What can hang from each mark
gusut: kunan
pufi: tigeg
tigeg: keko
kunune: kunan
nido: kunune
keko: kunan tigeg zubozal
kunan: gusut keko kunune
zubozal: gusut

Every row comes from one small tree of marks. The marks that hang from a mark follow it in brackets, in alphabetical order. Every link used is in the known rows. Which tree was each row made from?
Known rows
nido[kunune]: [-25.4  12.0   0.0   0.7   5.2  -9.5   2.8  10.1  10.1  -7.0  -6.9  -8.9
   4.6  10.6   3.0  -7.9  -2.0  10.9  11.1  -6.8   0.6]
pufi[tigeg[keko[zubozal[gusut[kunan]]]]]: [ 14.0 -24.3  14.4 -13.6 -23.8  -5.1  14.2  23.9 -22.1  31.9 -20.1  -9.9
 -12.9  -8.1  -8.2  19.8  -5.4  11.7 -27.6  21.4  15.3]
kunan[keko]: [-10.9  14.2  -4.0  12.3  -9.1  14.5   3.8 -13.1 -15.1   2.1  13.0   7.0
   5.8 -11.3  -4.9  -3.8  10.1   2.8  -7.9  22.7   9.1]
keko[kunan[gusut] tigeg]: [-28.5 -19.8 -34.0   4.5  17.1  11.7  18.0 -31.2   5.5 -17.5  -0.2   7.8
  -2.6  22.7  -6.6   1.2 -26.0  -5.7 -28.1  42.0  25.3]
kunune[kunan[keko]]: [-23.6  25.8  -2.9   6.8   4.1 -12.3  11.7 -21.1 -22.7  -0.6  19.2  19.9
  12.6  -1.2  -8.1 -12.5   1.9  -6.9   0.7  22.7  14.5]
tigeg[keko[kunan[gusut kunune] zubozal]]: [-25.6 -17.6 -21.7  20.4  -4.4  12.8 -16.2 -36.6 -28.1   1.4 -32.7 -10.2
  12.5   9.4   2.7  19.2  -2.6  -2.0 -11.9  27.8   5.3]
kunune[kunan[gusut keko[tigeg zubozal]]]: [-28.9   5.6 -22.8   5.5  13.8   9.7  19.8 -49.3 -30.0  -5.9  15.6   2.2
   1.9  14.6 -32.4 -12.7  -1.1  12.7 -14.5  66.4  13.7]
gusut[kunan]: [ -2.7 -12.2   5.8   0.1  -8.8 -12.9 -11.8  -1.4  -9.7  -2.3 -11.9 -12.5
   5.7 -11.8  -3.3  -9.1 -16.2   8.7 -16.8   8.6  13.4]
zubozal[gusut[kunan]]: [  5.8  -5.9  21.1 -10.4  -7.3  -2.8   4.7   6.3  -0.2  10.7  -7.2   3.0
  -7.5  -9.3  -8.0   4.1  -6.6   3.6 -30.0   1.5  -0.1]
zubozal[gusut]: [  8.5   8.1  14.1  -6.8  -2.8   5.8  14.8   5.8   8.0   7.6   3.1  18.9
 -12.5   4.5  -4.1  10.9   7.9  -5.8 -11.9  -4.7 -16.1]
kunune[kunan]: [-12.1  10.9   4.2  -9.9  13.5 -28.6   9.9  -5.4  -4.5  -1.9   7.3   6.5
   5.7  11.0  -3.7  -9.1  -9.6 -10.5   7.9   3.3   6.0]
kunan[keko[tigeg zubozal[gusut]] kunune]: [-10.8   4.2   9.1  -4.9 -16.0  26.3   9.6 -39.1 -28.6  10.5   0.8  -6.2
  -4.4   0.5 -26.2  26.8  33.6   8.0 -16.2  40.1 -11.5]
nido[kunune[kunan[keko]]]: [-46.0  37.1  -1.3   5.4   4.1 -22.0  11.0  -9.4 -12.4  -7.3  15.5  12.1
  14.1  11.1  -6.9 -19.7  -2.7   5.7  10.7  17.4  16.2]
gusut[kunan[keko[tigeg zubozal] kunune]]: [-23.4 -15.6  -3.4   3.6 -21.9   4.7 -18.5 -44.1 -44.9   5.8 -13.0 -31.9
  13.8 -17.3 -22.5   7.0  14.1  17.8 -19.4  53.7  21.2]
gusut[kunan[keko[tigeg] kunune]]: [-33.4 -15.6   3.4   6.2 -28.7  15.4 -13.2 -35.0 -31.6   2.3   4.7 -18.6
  16.8 -19.8 -11.9  -7.2  -1.2   1.7 -29.0  44.0  34.1]
gusut[kunan[keko[tigeg zubozal]]]: [ -4.7  -6.2 -14.4   7.6  -8.1   0.1   1.9 -31.4 -38.9   2.0  -4.0 -19.7
   9.0 -16.6 -28.1  -3.9   2.4  24.8 -25.7  60.9  25.7]
nido[kunune[kunan]]: [-35.4  26.5   4.1  -5.0  15.6 -35.6  12.9   0.7   5.0  -9.0   1.3   1.5
   9.3  20.0  -2.1 -13.6 -15.5   2.2  22.6  -3.0   7.8]
kunan[keko kunune]: [-26.3   2.6   5.8  12.2 -22.8  20.3 -15.3 -26.7 -23.6   6.1   4.0  -1.8
  13.9 -13.2   1.8   0.5  22.3  -4.4  -1.1  14.1   3.2]
tigeg[keko[zubozal[gusut[kunan]]]]: [ 22.8  -6.6  10.4  -5.0 -10.3  -2.6  -1.5   7.4 -25.1  21.7 -21.4  -7.3
  -4.7 -12.8 -12.1  15.0  -0.5  12.6 -32.2  18.4   1.2]

Write each row's tree
[  7.0 -13.8  20.3  -4.7 -24.4   3.3 -18.6  -5.8 -33.3  25.9 -30.9 -18.6
   2.4 -17.2  -8.8  19.3  10.0   1.2 -24.4  11.6  -4.8] | tigeg[keko[zubozal[gusut[kunan[kunune]]]]]
[ -3.1   5.3 -21.0   9.0  -1.4  12.9  11.9 -30.1 -31.5   1.2   6.7  -6.8
   5.1  -6.8 -26.4   3.9  15.8  21.4  -9.5  55.7  12.9] | kunan[keko[tigeg zubozal]]
[-49.4  12.6  -6.4   4.0  16.8  -6.0  10.2  -9.2  13.2 -15.6   5.0   2.6
   2.5  27.3  -1.4 -19.6 -18.8   4.8   6.2   5.9   6.5] | nido[kunune[kunan[gusut]]]
[-36.0 -28.7 -24.1   6.0   6.6   4.4  -2.3 -56.7 -15.6 -10.6 -20.9 -18.3
   4.0  23.6 -15.9  22.1  -2.9   5.7 -11.4  43.5   5.3] | keko[kunan[gusut kunune] tigeg zubozal]
[  6.3   2.8   0.1  -1.7  14.5 -26.2  17.9 -16.7 -13.7   3.6 -22.9  13.7
  -9.1  11.9 -12.2  27.7  10.3   8.9  -8.5  13.3 -18.9] | keko[kunan zubozal[gusut]]
[-12.9  22.0  -0.2   5.7   3.0 -19.5   6.8 -30.7 -37.2   4.3   3.5   5.6
  10.2   0.1 -16.4  -3.6  15.4   9.7  10.0  34.1  -1.0] | kunune[kunan[keko[zubozal]]]
[-58.6  25.5 -10.1  18.4   5.1   8.1  11.4 -22.3  -3.3 -16.3  15.1  15.2
   8.5  16.5  -4.4 -29.0 -10.7   7.3  -1.6  27.0  13.7] | nido[kunune[kunan[gusut keko]]]
[ -3.6  -1.1   2.3   1.0  -5.2 -12.0   2.2 -16.7 -27.8  16.7 -35.1   2.4
   2.4   6.5  -2.3  40.7  12.0 -10.4 -10.9  14.2 -10.2] | tigeg[keko[kunan[kunune] zubozal[gusut]]]
[-44.9 -27.7 -23.1   5.6   2.8  15.5   1.4 -47.3  -2.1 -16.2  -4.6  -4.9
   4.6  20.4  -4.2   9.4 -16.9 -12.1 -23.4  35.5  17.0] | keko[kunan[gusut kunune] tigeg]
[ -3.7  27.9  12.2  -0.6   5.5 -15.2  21.7 -23.3 -29.9  10.4   9.5  22.4
  -1.2   7.3 -22.9   6.4  23.6   5.3  -5.3  27.9 -15.2] | kunune[kunan[keko[zubozal[gusut]]]]
[-19.0 -31.8 -30.0  10.1  -0.9   1.7  17.0  -5.3 -17.8   7.2 -21.5  -2.3
  -6.2  18.9   4.0  19.6 -20.0   7.4 -16.3  40.0  23.4] | pufi[tigeg[keko[kunan[gusut] zubozal]]]
[-34.4 -14.3 -19.4  16.9 -11.0  47.4  -6.9 -56.0 -27.9  -1.3   1.3 -18.5
   2.0   0.2 -21.8   5.0  17.3  15.9 -15.9  54.5   4.5] | kunan[gusut keko[tigeg zubozal] kunune]
[-19.8 -11.3   6.8  12.9 -28.5   1.0 -28.7 -36.8 -47.6   7.4 -21.6 -28.4
  18.5 -26.9 -12.3   2.2  21.9  19.4  -8.1  29.1   0.5] | gusut[kunan[keko[zubozal] kunune]]
[-30.9  -4.7  11.2  13.7 -31.0  11.3 -25.6 -27.2 -32.0   3.5  -8.0 -14.2
  18.1 -25.7   0.1  -5.6   8.4   4.8 -16.8  22.2  15.6] | gusut[kunan[keko kunune]]
[-33.0 -26.7  -4.0   1.2 -21.9 -12.2   4.4   0.7 -17.6  14.2 -16.9  -3.0
   8.7   9.9  19.4  25.4 -13.8 -24.4  -2.9  14.4  35.6] | pufi[tigeg[keko[kunan[kunune]]]]
[ 15.3 -11.4   9.7 -10.3 -14.0   4.6  25.2  24.4 -11.2  30.1 -10.9   2.0
 -19.2   2.3  -8.2  28.8   9.3   3.8 -12.1  14.2  -1.3] | pufi[tigeg[keko[zubozal[gusut]]]]
[-12.6  -7.0  11.4  -3.4  -1.0 -21.8   3.1 -29.7 -17.4   5.0 -28.8  -0.6
  -4.4  10.9  -7.3  38.5  20.5   0.8  -1.9   3.8 -27.4] | keko[kunan[kunune] zubozal[gusut]]
[-12.4   0.5 -17.1  25.1  -3.5  33.8  -4.4 -35.3 -23.8  -2.2  -0.9  -0.4
  -0.8  -2.4 -16.4  -2.5  18.4  25.6 -13.7  37.4  -7.7] | kunan[gusut keko[zubozal]]
[-25.1  16.8 -12.7  -2.9   6.4  -8.7  23.9 -29.4 -21.8  -2.3  28.6  15.2
   9.6   7.8 -17.2 -13.4  -5.7  -9.6  -9.7  48.1  30.4] | kunune[kunan[keko[tigeg]]]
[ 16.7  -0.6   2.6 -16.4   8.3   5.3  24.5  -9.7  -5.1   6.3   0.7  -0.5
 -19.5  10.3 -27.2  23.8  12.1  10.8 -14.9  28.4 -11.3] | keko[tigeg zubozal[gusut]]
[ -8.0 -13.7  33.4 -12.7 -25.0   0.4 -13.1  -5.5  -6.2  13.5 -15.5  -7.1
  -1.9 -10.7   0.9  12.7   5.7  -4.4 -21.7  -7.5  -7.8] | zubozal[gusut[kunan[kunune]]]
[-28.5  42.2  10.6   0.5   6.9 -22.2  23.5 -15.3 -21.2   4.1   0.7  14.3
  -0.7  14.4 -20.0   3.1  18.7  20.7   6.4  19.3 -15.3] | nido[kunune[kunan[keko[zubozal[gusut]]]]]
[-44.2 -21.8 -11.1  12.6  -1.4   9.5 -14.0 -39.8  -0.7 -11.9 -18.1  -0.4
   4.8  15.0   9.0   7.2 -10.4 -10.7 -11.8  12.6   2.0] | keko[kunan[gusut kunune]]
